Each row was made from one walk, in order. Every step used is in the known rows, and no mark comes twice. Write each row's walk.
Known rows
mobob > tedol > bala > nafo: [ 0.58 -0.16  0.68  1.28 -1.53 -3.70 -0.45 -4.16 -0.40  0.75 -5.26 -1.55
 -0.35 -2.19  4.83 -2.05  3.47 -0.52 -3.74  1.16 -1.61  1.09  4.02  3.90
  0.38]
tedol > bala > lomos > mobob: [-2.36  1.29  0.57  0.83  0.11 -1.68  0.94 -0.13  1.86 -2.60 -2.27 -0.23
 -1.85 -0.63  1.29 -2.88  2.69  0.91 -2.28 -0.54 -7.39  4.24  1.22  4.67
  0.70]
lomos > bala > tedol > mobob > nafo > zezu > figiv: [-2.19  2.80 -0.06  4.98 -0.04 -4.03 -0.64 -0.96  1.77 -1.58  2.03 -5.74
  1.36 -1.75 -2.42  1.05  8.06 -1.62 -0.63 -1.60 -2.65  6.57  5.21  3.56
 -1.58]
posa > tedol > bala > nafo > zezu: [ 1.14  2.21  1.19  1.89 -0.42 -6.46 -1.88 -4.54 -1.51 -0.09 -0.91 -1.03
  2.18 -2.34  1.69 -3.58  2.66 -1.65 -2.88  0.45 -0.43 -0.71  4.67  4.82
  1.49]
tedol > bala > lomos: [-0.26 -0.16 -0.17  0.91 -1.16 -1.29 -1.01  0.33  0.87 -2.52 -4.64 -0.30
 -0.35 -0.43  2.06 -3.60  2.05  0.61 -2.51 -0.30 -4.20  2.67  2.15  4.60
 -1.82]
mobob > nafo > bala > tedol: [ 0.73 -0.36  0.26  2.80 -0.07 -3.09 -0.60 -0.06 -0.52 -0.64  0.27  0.22
  0.84 -1.70  0.06 -3.33  0.95  2.69  1.74 -0.41 -3.95  3.15  2.52  3.21
 -2.48]
tedol > mobob > lomos > bala > nafo: [-1.29  1.96 -3.00  2.18  0.70 -2.27  1.52 -2.92  4.95 -1.21 -3.71 -1.72
  1.40 -2.01  2.79 -1.64  5.44 -3.06 -1.34  1.15 -2.38  2.97  3.72  3.99
 -2.63]
bala > tedol > mobob > nafo: [ 0.56  0.80  1.49  3.42 -1.00 -0.74  1.01 -0.11  1.71 -0.30 -0.04 -2.78
  1.26 -1.89 -1.08 -1.36  4.54  1.66 -2.04 -1.36 -2.39  3.42  1.92  3.07
 -2.64]
lomos > mobob > nafo > bala > tedol > posa: [ 0.47  1.67  1.24  3.97  0.01 -3.05  0.63  1.22  0.41 -1.14  0.94 -1.76
 -1.54 -1.19 -0.55 -1.60  5.62  2.81 -0.50 -1.42 -3.65  2.96  1.00  5.10
 -2.50]
posa > tedol > mobob: [ 1.29  3.41  3.61 -0.16 -0.57 -2.73 -0.14 -0.98  0.95 -2.58 -0.61 -2.59
  3.11 -1.63  0.68 -1.02  1.43 -1.49 -1.95  0.99 -1.29 -0.41  0.54  1.59
 -1.41]
posa > tedol: [ 0.58  2.59  4.22 -1.52  1.34 -3.64  0.17  0.41 -1.39 -2.66 -0.27  0.31
  1.64 -2.28  1.57 -2.22 -2.62 -2.29  1.06  2.05 -0.47 -1.71  1.00  2.13
 -1.24]
mobob > lomos > bala > tedol: [-2.52  2.64 -1.45 -1.31  3.32 -0.90  2.77 -1.62  3.35 -3.92 -2.28 -1.70
 -1.11 -1.46  1.72 -3.62  2.76 -5.30  2.44  0.53 -2.99  4.39  3.57  4.14
 -3.88]
figiv > zezu: [ 0.74  3.53  1.58 -1.47 -1.54 -1.09 -0.07 -2.71  1.10 -1.92  0.19 -0.48
  0.15 -2.65  0.31  0.89 -2.53 -0.81 -1.69  0.51 -3.47  0.77 -0.15 -1.12
 -2.10]
zezu > figiv: [-0.97  2.44  1.56  1.84  0.22 -3.23 -1.39  0.66 -0.42 -2.45 -0.40 -2.21
 -0.19 -0.83  1.62  1.51  1.31 -0.83  1.41  0.70 -2.69  1.13  0.69  1.85
 -1.04]
nafo > bala: [ 0.65  0.76 -0.49  2.35 -0.23 -4.47 -1.41 -1.55 -0.28 -1.09  0.04  0.12
  1.21 -0.63  1.60 -1.57 -0.88  1.38  2.57  1.25 -5.46 -0.25 -0.09  0.97
 -1.14]
lomos > bala > nafo > mobob: [-0.61  1.72 -0.81  2.90 -0.50 -2.61  0.48  0.34  2.33  0.99 -1.77  1.06
  1.22 -1.70  2.14 -2.66 -0.16 -3.56 -0.27  2.67 -2.68  1.55  5.17  1.15
  0.60]
bala > tedol > mobob > nafo > zezu > figiv: [-0.56  2.35  1.54  5.61 -0.86 -4.24 -1.92 -0.75 -0.01 -1.42  2.46 -5.06
  0.66 -1.30 -2.50  0.27  6.81  0.89 -1.94 -1.60 -2.02  4.96  3.67  4.10
 -0.77]
nafo > mobob > tedol: [ 0.13  0.82  4.24  2.42 -0.50 -3.22 -0.84  0.06 -0.93 -0.59 -1.39 -1.14
 -2.37 -1.27  1.73 -2.28 -1.32 -1.84 -0.33  3.56 -3.38  1.55  2.29  1.01
  0.66]
tedol > bala > lomos > mobob > nafo > zezu: [-1.97  0.15  0.99  5.95  0.60 -4.70 -0.47 -0.34  0.15 -0.48  1.67 -1.18
 -1.47 -1.88 -2.17 -3.08  4.72  2.11 -1.61 -1.53 -6.37  5.08  3.26  5.85
  1.15]
tedol > mobob > lomos > bala > nafo > zezu: [-1.35  2.66 -2.99  4.13  0.72 -4.75  0.21 -4.92  3.78 -0.84 -0.48 -2.98
  1.35 -1.67  0.53 -2.68  6.29 -3.39 -1.75  0.54 -2.67  2.86  4.66  4.60
 -0.41]
lomos > bala: [-2.73  2.29 -1.24  0.00  1.56 -1.99  2.45 -0.76  2.85 -1.53 -0.91 -1.67
  0.81 -1.49  1.50 -0.20  0.72 -4.37  2.89  1.02 -3.75  1.08  2.11  0.52
 -2.03]
nafo > mobob > lomos > bala: [-1.91  2.37 -0.59  3.03  3.00 -2.48  0.50  0.82  3.01 -2.82 -1.63 -0.91
 -1.37 -1.48  1.14 -1.96  1.73 -5.89  3.59  2.44 -4.52  3.28  3.12  2.14
 -2.84]
nafo > mobob: [ 0.78  2.00  2.24  3.09 -0.27 -2.31 -1.10  1.48  0.21 -0.66  0.24  0.22
 -0.46 -0.86  0.58 -2.15 -1.94 -1.70  1.03  2.21 -3.90 -0.07  1.27  0.26
  0.49]
posa > tedol > bala > nafo > zezu > figiv: [ 0.45  2.96  2.03  2.97 -0.56 -7.31 -3.57 -2.63 -2.22 -1.62 -0.78 -2.59
  1.78 -2.00  1.80 -0.73  4.43 -1.41 -2.46  0.21 -0.02  1.30  5.23  5.13
  1.09]
posa > tedol > bala: [ 1.39  2.52  3.25 -0.60  0.54 -3.69 -1.12 -1.32 -1.46 -2.65 -2.82 -1.60
  1.54 -2.15  2.47 -1.13  1.41 -2.77 -0.50  0.34 -1.56 -0.88  1.90  2.83
 -1.73]

Write each row's walk
[-2.41 -0.74  2.20  3.90  1.05 -2.03  1.97  3.74  1.21 -0.71  0.49  1.49
 -1.68 -2.23 -1.00 -2.82  0.86  3.76 -0.63 -0.10 -5.95  4.77  1.44  4.73
 -0.59] : bala > lomos > mobob > nafo
[-2.76  2.11 -1.65  1.05  3.60 -2.44  1.81 -0.74  3.36 -3.29 -2.04 -1.56
 -0.91 -1.57  1.79 -1.26  2.37 -5.25  3.73  1.41 -3.98  2.61  2.08  2.86
 -3.97] : mobob > lomos > bala
[ 1.33  1.22  1.05  3.45 -1.31 -2.75 -0.89  0.57  0.44  1.17 -1.25  1.87
  0.46 -1.35  2.12 -3.50 -1.45 -0.64 -1.39  2.62 -2.18 -0.07  3.19  1.77
  1.37] : bala > nafo > mobob
[-0.75 -1.08  1.65  0.52 -1.33 -1.91 -1.00 -0.60 -0.03 -2.54 -5.93 -1.27
 -1.79 -0.96  2.84 -3.99  2.50  0.36 -3.41  0.70 -3.80  3.85  3.14  4.93
 -1.35] : mobob > tedol > bala > lomos
[-0.80  3.32 -0.64 -0.58  0.51 -0.31  2.41  0.20  2.69 -2.66 -1.69 -3.45
 -0.73 -0.76  1.18 -1.45  4.98 -4.24 -0.45 -0.66 -0.07  1.57  2.54  3.75
 -4.01] : lomos > bala > tedol > posa
[-0.71  3.28 -0.74  2.65  1.43 -5.84  0.05 -4.17  2.68 -1.90 -0.40 -2.35
  2.48 -2.43  0.50 -3.61  5.03 -4.37 -1.97  1.34 -0.74  2.34  5.49  5.20
 -0.72] : posa > tedol > mobob > lomos > bala > nafo > zezu
[ 1.82  1.44  1.79 -0.14 -0.71 -4.05 -0.92 -2.32 -0.92 -0.48 -4.11  0.25
  2.42 -2.73  4.11 -2.69  1.74 -1.19 -2.86  0.69  0.03 -0.93  3.80  4.24
 -0.31] : posa > tedol > bala > nafo
[-0.07  1.55 -0.79  2.89 -0.45 -5.27 -0.58 -3.85  0.07  1.01  1.32 -0.07
  0.91 -1.61  0.91 -3.58  0.46 -0.50 -1.54  0.89 -1.69 -0.92  3.25  3.72
  1.92] : bala > nafo > zezu
[-1.85  1.47 -2.48  0.56  0.22 -2.51  2.28 -1.81  2.91  0.68 -2.51  0.27
  1.91 -2.19  3.21 -1.69  0.76 -2.87  0.02  1.42 -1.90  0.75  4.02  2.30
 -0.84] : lomos > bala > nafo
[-2.00  0.64  0.03  1.60  0.22 -3.41  0.36  0.36  1.61 -2.30  0.01  1.84
 -1.00 -0.32  0.48 -4.19 -0.61  3.12 -0.18  0.95 -8.73  4.07  0.38  3.97
  0.97] : nafo > bala > lomos > mobob
[-0.73  0.59  2.44  2.66 -0.71 -3.87 -0.25  0.78  0.32 -2.45 -2.02 -1.56
 -3.67 -0.44  1.39 -2.79  4.21  2.66 -2.77  1.37 -4.76  3.41  0.72  5.59
 -1.11] : nafo > bala > lomos > mobob > tedol > posa
[-1.24  1.18  0.00  2.94 -0.17 -0.61  2.35  0.00  3.53 -0.60 -0.67 -3.47
  1.99 -2.24 -1.10 -0.49  5.65 -0.91 -0.81 -1.25 -2.94  5.03  3.33  2.37
 -3.45] : lomos > bala > tedol > mobob > nafo
[ 0.18  1.22  0.98  6.73 -0.74 -4.63 -0.95 -1.54  0.72  0.71  3.22 -3.67
  1.38 -1.83 -2.80 -0.58  4.84  1.11 -1.23 -0.79 -3.16  1.69  1.86  2.73
 -0.35] : tedol > mobob > nafo > zezu
[-1.17  0.60  1.46  2.19 -0.64 -3.56  0.49 -0.86  1.00  0.67 -3.16 -0.41
 -0.86 -2.21  3.12 -2.84  0.33 -3.45 -1.13  3.91 -2.39  2.81  5.64  1.76
  0.91] : lomos > bala > nafo > mobob > tedol
[-2.44  0.92  1.74  6.59  0.12 -5.55 -2.39  1.03 -0.65 -1.97  1.09 -2.76
 -1.68 -1.50 -1.61 -0.24  6.78  2.35 -1.71 -1.63 -5.74  6.70  3.93  6.22
  0.65] : tedol > bala > lomos > mobob > nafo > zezu > figiv
[ 1.01  0.83 -1.13  1.79 -1.33 -2.91 -0.55 -3.41  0.65  0.77 -4.14 -0.48
  1.25 -1.71  4.07 -1.66  3.00 -0.28 -2.73 -0.10 -1.91 -0.20  2.89  3.60
 -0.04] : tedol > bala > nafo
[-2.09  2.86 -1.90  2.08  2.22 -1.67  1.49 -2.04  5.04 -3.45 -2.28 -3.85
  0.40 -1.27  1.17 -0.16  5.58 -4.74  1.28  0.70 -4.27  3.57  1.76  2.55
 -4.05] : tedol > mobob > lomos > bala
[-1.78  1.99 -0.49  4.64  0.15 -3.17  1.13 -2.31  2.62 -0.39  2.43 -4.44
  1.68 -2.00 -2.98 -1.64  6.27 -1.65 -0.88 -1.53 -3.16  4.75  4.58  3.06
 -1.54] : lomos > bala > tedol > mobob > nafo > zezu
[ 0.51  1.43  3.11  1.73 -0.32 -2.69  0.12 -0.03 -0.57 -1.53 -2.17 -3.59
 -2.87 -1.13  2.30 -0.35  3.69 -1.08 -1.72  1.35  0.05 -0.53  0.21  3.57
 -2.59] : mobob > tedol > posa
[ 0.07  1.50  1.72  3.48 -1.08 -2.94  0.15  0.74  1.18  0.11 -3.57 -2.42
 -1.95 -1.68  2.77 -1.32  4.36 -3.21 -2.76  2.72  0.30  1.46  4.73  3.26
 -1.48] : lomos > bala > nafo > mobob > tedol > posa
[ 1.07  3.16  3.07  1.24  1.90 -3.25 -0.58 -0.96  1.52 -4.59 -1.76 -2.34
  0.83 -1.74  1.20 -2.09  3.60 -2.13 -0.59  1.49 -1.56  1.10  0.29  4.21
 -3.57] : posa > tedol > mobob > lomos
[-2.02  1.87 -2.75  3.25  2.15 -5.35  0.43 -4.02  2.32 -0.66 -0.05 -0.93
  0.19 -2.04  1.11 -3.80  3.40 -3.96  0.52  1.25 -2.17  2.04  5.10  5.00
 -0.33] : mobob > lomos > bala > nafo > zezu
[-2.36 -0.40  2.32  0.98  0.11 -4.21  0.45 -0.83  0.41 -2.10 -1.68  0.27
 -2.81 -0.94  1.63 -4.19 -0.22  2.69 -1.14  2.21 -7.85  5.03  1.61  4.15
  1.27] : nafo > bala > lomos > mobob > tedol
[ 0.85  1.78  3.57  5.22 -0.05 -5.73 -1.27 -0.84 -0.56 -0.45  3.19 -3.00
  2.41 -2.66 -2.71 -1.47  3.34  0.48 -1.33 -0.04 -1.43  1.17  2.62  3.32
 -0.74] : posa > tedol > mobob > nafo > zezu
[ 0.50  2.98  0.57 -0.24 -1.42 -0.02  1.09 -2.90  2.83 -2.18 -1.11 -3.50
  1.44 -0.39  0.43 -2.01  3.47 -0.93 -2.92 -0.73 -2.80  1.99  0.93  2.08
 -1.34] : bala > tedol > mobob
[-0.05  3.43  0.12  2.02  1.78 -0.76  0.67  1.56  2.74 -3.73 -2.30 -2.71
 -2.50 -0.67  0.77 -2.91  6.09 -5.26  0.13  0.44 -0.59  3.49  3.59  4.87
 -4.62] : nafo > mobob > lomos > bala > tedol > posa
[-1.96  3.35 -1.94  5.07  0.49 -5.60 -1.60 -3.26  2.99 -2.19 -0.55 -4.58
  0.90 -1.31  0.65  0.17  8.27 -2.91 -1.59  0.40 -2.16  4.70  4.97  4.94
 -0.82] : tedol > mobob > lomos > bala > nafo > zezu > figiv
[-1.76  1.58  2.75  1.00  0.48 -3.53  0.68 -3.73  0.09 -1.46 -2.71 -3.43
 -2.84 -1.65  2.71  0.11  4.01 -1.25 -1.45  0.35 -6.10  2.76  1.29  2.82
  1.21] : lomos > mobob > tedol > bala
[ 0.52  0.17  3.15  2.78 -1.46 -3.56 -0.80 -0.80 -0.65  0.97 -2.69  0.23
 -1.55 -1.95  2.97 -3.59 -1.00 -0.95 -2.18  3.78 -1.90  1.23  4.01  2.16
  1.69] : bala > nafo > mobob > tedol
